Each row was made from one path, in order. Every step used is in the known rows, and no mark comes twice. Write each row's path.
In the rows, 128 means zero.
Known rows:
zosali > nozi > lida > ligolit > tuguzil > giga: [113 117 172 122 150 123 147 149 161 137 106 144 156 133 146 154 160 181
 109 171 130 137  99 101 131 107 186]
ligolit > lida > nozi > zosali > vodito > tuguzil: [113 118 162 109 163 138 115 172 183  68 114 143 176 141 105 139 176 183
 158 147 119 131 103  90 108  58 176]
nozi > zosali > vodito > tuguzil: [110 123 166 123 166 146 114 158 165  89 113 132 158 123  81 151 172 176
 160 136 102 107 109  93 106  85 192]
tiso > nozi > lida > ligolit: [113 130 187 123 171 128 141 186 168 137 136 135 189 121 133 159 157 153
 129 126 101 119 117 113 130  94 169]
lida > nozi > tiso: [121 132 183 149 147 134 132 162 156 139 170 115 178 117 135 158 176 148
 135 168  90 140 123 127 131  97 169]
baze > nozi > tiso: [108 119 180 141 142 126  93 149 161 128 171 111 177 103 127 153 161 141
 159 167  60 142 115 118 136 116 204]
lida > ligolit: [103 120 183 137 156 134 143 155 147 146 133 121 179 116 122 164 131 153
 113 108 110 103 127 103 103 102 180]
ligolit > lida > nozi: [116 113 171 135 145 135 135 162 167 107 144 125 179 136 132 144 134 157
 128 130 106 143 113 106 114  98 160]
baze > vodito > tuguzil: [107 118 161 145 156 134 100 145 170 102  84 117 172 118 114 178 132 162
 141 134 107 113 107  84  96  92 188]
nozi > lida > ligolit > tuguzil > vodito: [107 128 170 138 157 122 115 162 165 131 114 146 201 123 118 176 170 178
 127 137 146 117 102  75 103  65 180]
baze > nozi: [113 117 168 136 146 143 106 131 164 120 149 105 167 108 113 145 124 141
 139 142  71 133 116 114 123 120 191]
zosali > vodito > tuguzil > giga: [122 124 152 151 151 133 135 144 152 110 100 118 144 130 111 165 126 181
 119 159 134 136 114  78  89 114 189]
lida > nozi > zosali > vodito > tuguzil > giga > mumar: [115 115 183 148 189 162 149 150 175 119 128 108 141 153 121 168 175 191
 125 193 162 122 119  86 112  93 186]
ligolit > tuguzil > giga > mumar: [ 87 109 188 167 168 144 159 143 151 137 146 102 145 136 132 189 134 176
  96 165 150 132 109  82 137 150 191]
baze > vodito: [128 105 159 139 142 131 105 139 163 120 123 107 165 115 116 166 127 157
 131 125  98 111 110  93  92 102 191]
zosali > nozi > lida: [134 119 183 133 147 141 125 154 176 124 124 133 153 114 124 128 157 168
 150 143  72 136 110 117 114 121 165]
nozi > zosali > vodito > tuguzil > giga > mumar: [103 108 181 153 184 157 141 155 162 116 121 112 141 143 106 177 169 197
 137 171 153 114 117  71 107 116 201]
tuguzil > giga > mumar: [107 104 192 175 167 156 162 148 148 154 151  90 144 134 132 182 124 166
 103 154 142 126 128  87 109 158 181]
tiso > nozi > zosali > vodito > tuguzil > giga: [117 132 152 115 166 143 142 167 163  91 123 113 150 127 107 153 160 178
 128 185 125 134 107 100 129 101 193]
tiso > nozi: [113 133 177 131 154 138 146 164 158 118 154 105 164 110 119 149 127 144
 118 137  80 131 117 121 140 120 165]
vodito > zosali: [114 124 179 124 138 151 147 151 166 120 119 111 161 117  92 143 144 159
 125 117  92 120 102 120 123 112 187]
baze > nozi > zosali > vodito > tuguzil > giga: [119 111 144 116 158 147 100 136 170  91 116 117 153 127 101 148 157 177
 147 187 115 133 107  91 108 100 219]
mumar > giga: [126 130 181 142 124 146 140 143 141 148 144 102 169 127 130 159 117 148
 110 115 100 115 113  85 105 146 191]
ligolit > lida > nozi > zosali: [110 107 164 114 150 149 130 169 170  94 153 128 185 136 111 139 168 159
 144 136 104 129 114 113 122  88 167]
zosali > vodito > tuguzil > giga > mumar: [107 114 188 172 179 146 148 145 160 128 109 109 135 143 125 182 130 189
 116 166 155 128 118  64  99 125 190]

Which path is each row?
[126 132 165 132 128 147 138 146 171 121 112 105 175 111  84 148 140 170
 121 136 114 122 101 100  98  88 185] | tuguzil > vodito > zosali
[118 112 178  89 144 122 113 145 203 113  74 143 166 124 125 145 184 191
 133 144 112 114  62 104 130  46 211] | baze > vodito > zosali > nozi > lida > ligolit > tuguzil
[125 128 182 109 127 151 152 137 178 119 114 112 139 113 104 119 144 164
 122 141  73 129  94 134 134 106 181] | vodito > zosali > nozi
[129 126 170 107 160 140 132 166 167  98 168 113 152 111  94 130 165 166
 142 145  87 115 105 113 131  90 189] | tiso > nozi > zosali > vodito
[108 127 173 111 159 150 139 172 161 110 168 107 169 111 101 142 163 147
 135 142  81 117 115 128 149 111 179] | tiso > nozi > zosali
[114 129 170 146 160 132 118 150 166 100 103 127 153 118 100 156 138 173
 142 127 104 123 108  88  98  96 183] | zosali > vodito > tuguzil
[114 113 182 125 161 135  98 151 175 139 132 136 192 123 130 156 153 153
 152 131  90 117 116 104 110  92 196] | baze > nozi > lida > ligolit
[122 134 166 119 169 151 120 155 173  92 121 128 162 132  95 146 182 171
 146 159 113 115 113 109 112  65 176] | lida > nozi > zosali > vodito > tuguzil
[130 107 161 108 153 143  89 133 171 100 163 111 155 112  90 127 162 162
 163 148  76 114 104 103 111  89 216] | baze > nozi > zosali > vodito
[112 117 185 138 162 133 129 170 160 145 122 143 186 126 124 166 158 162
 138 110 109 109 123  99  97 100 177] | nozi > lida > ligolit
[110 141 189 111 129 116 135 153 175 128 116 128 173 107 118 145 195 183
 118 185 112 129  76 108 146  45 210] | lida > ligolit > tuguzil > vodito > zosali > nozi > tiso
[139 136 181 126 118 132 133 151 179 127 127 111 161 100 109 130 181 173
 139 186  86 140  90 119 125  76 192] | tuguzil > vodito > zosali > nozi > tiso
[125 109 166 116 135 141 118 139 180 114 105 105 164 115  98 154 141 166
 131 122  98 110  89 105 103  89 207] | baze > vodito > zosali
[113 136 179 104 130 131 148 133 180 117  96 124 166 115 107 136 159 184
  99 158 127 120  77 102 133  50 195] | lida > ligolit > tuguzil > vodito > zosali > nozi
[124 125 195 103 148 143 146 161 187 138  96 142 167 125 117 128 173 177
 135 130  92 116  94 127 121  78 183] | vodito > zosali > nozi > lida > ligolit
[138 121 165 120 157 145 127 144 168 110 161 117 153 124  95 132 176 171
 139 146 103 113 111 113 109  73 177] | lida > nozi > zosali > vodito
[110 130 173 116 146 132 128 163 180 123  89 143 200 126  94 167 183 189
 126 133 145 113  82  86 112  51 194] | nozi > lida > ligolit > tuguzil > vodito > zosali
[113 111 142 150 151 135 114 140 161 113  80 108 164 128 126 185 121 167
 122 165 138 132 116  81  87 114 195] | baze > vodito > tuguzil > giga
[129 134 173 111 127 140 128 147 196 102  93 136 163 118  97 128 184 191
 137 168 111 141  67 106 128  72 184] | ligolit > tuguzil > vodito > zosali > nozi > lida
[113 119 178  97 141 134 159 151 180 130  87 145 154 133 126 144 171 193
 105 168 134 139  78 113 138  89 201] | vodito > zosali > nozi > lida > ligolit > tuguzil > giga
[131 106 159 109 150 135 120 164 176  85 157 133 167 136 107 129 172 180
 148 135 108 127 100  97 105  70 179] | ligolit > lida > nozi > zosali > vodito
[120 131 177 127 146 121 122 148 174 128 107 146 177 120 126 149 172 183
 125 161 126 124  95  89 114  63 177] | zosali > nozi > lida > ligolit > tuguzil > vodito
[123 139 173 112 121 140 140 130 182 100 103 115 153 109  95 128 154 181
 113 170 109 135  74 109 136  75 188] | ligolit > tuguzil > vodito > zosali > nozi
[105 127 194  92 147 134 143 156 188 119  92 151 167 128 115 134 184 185
 130 138 101 120  71 121 149  72 191] | vodito > zosali > nozi > lida > ligolit > tuguzil
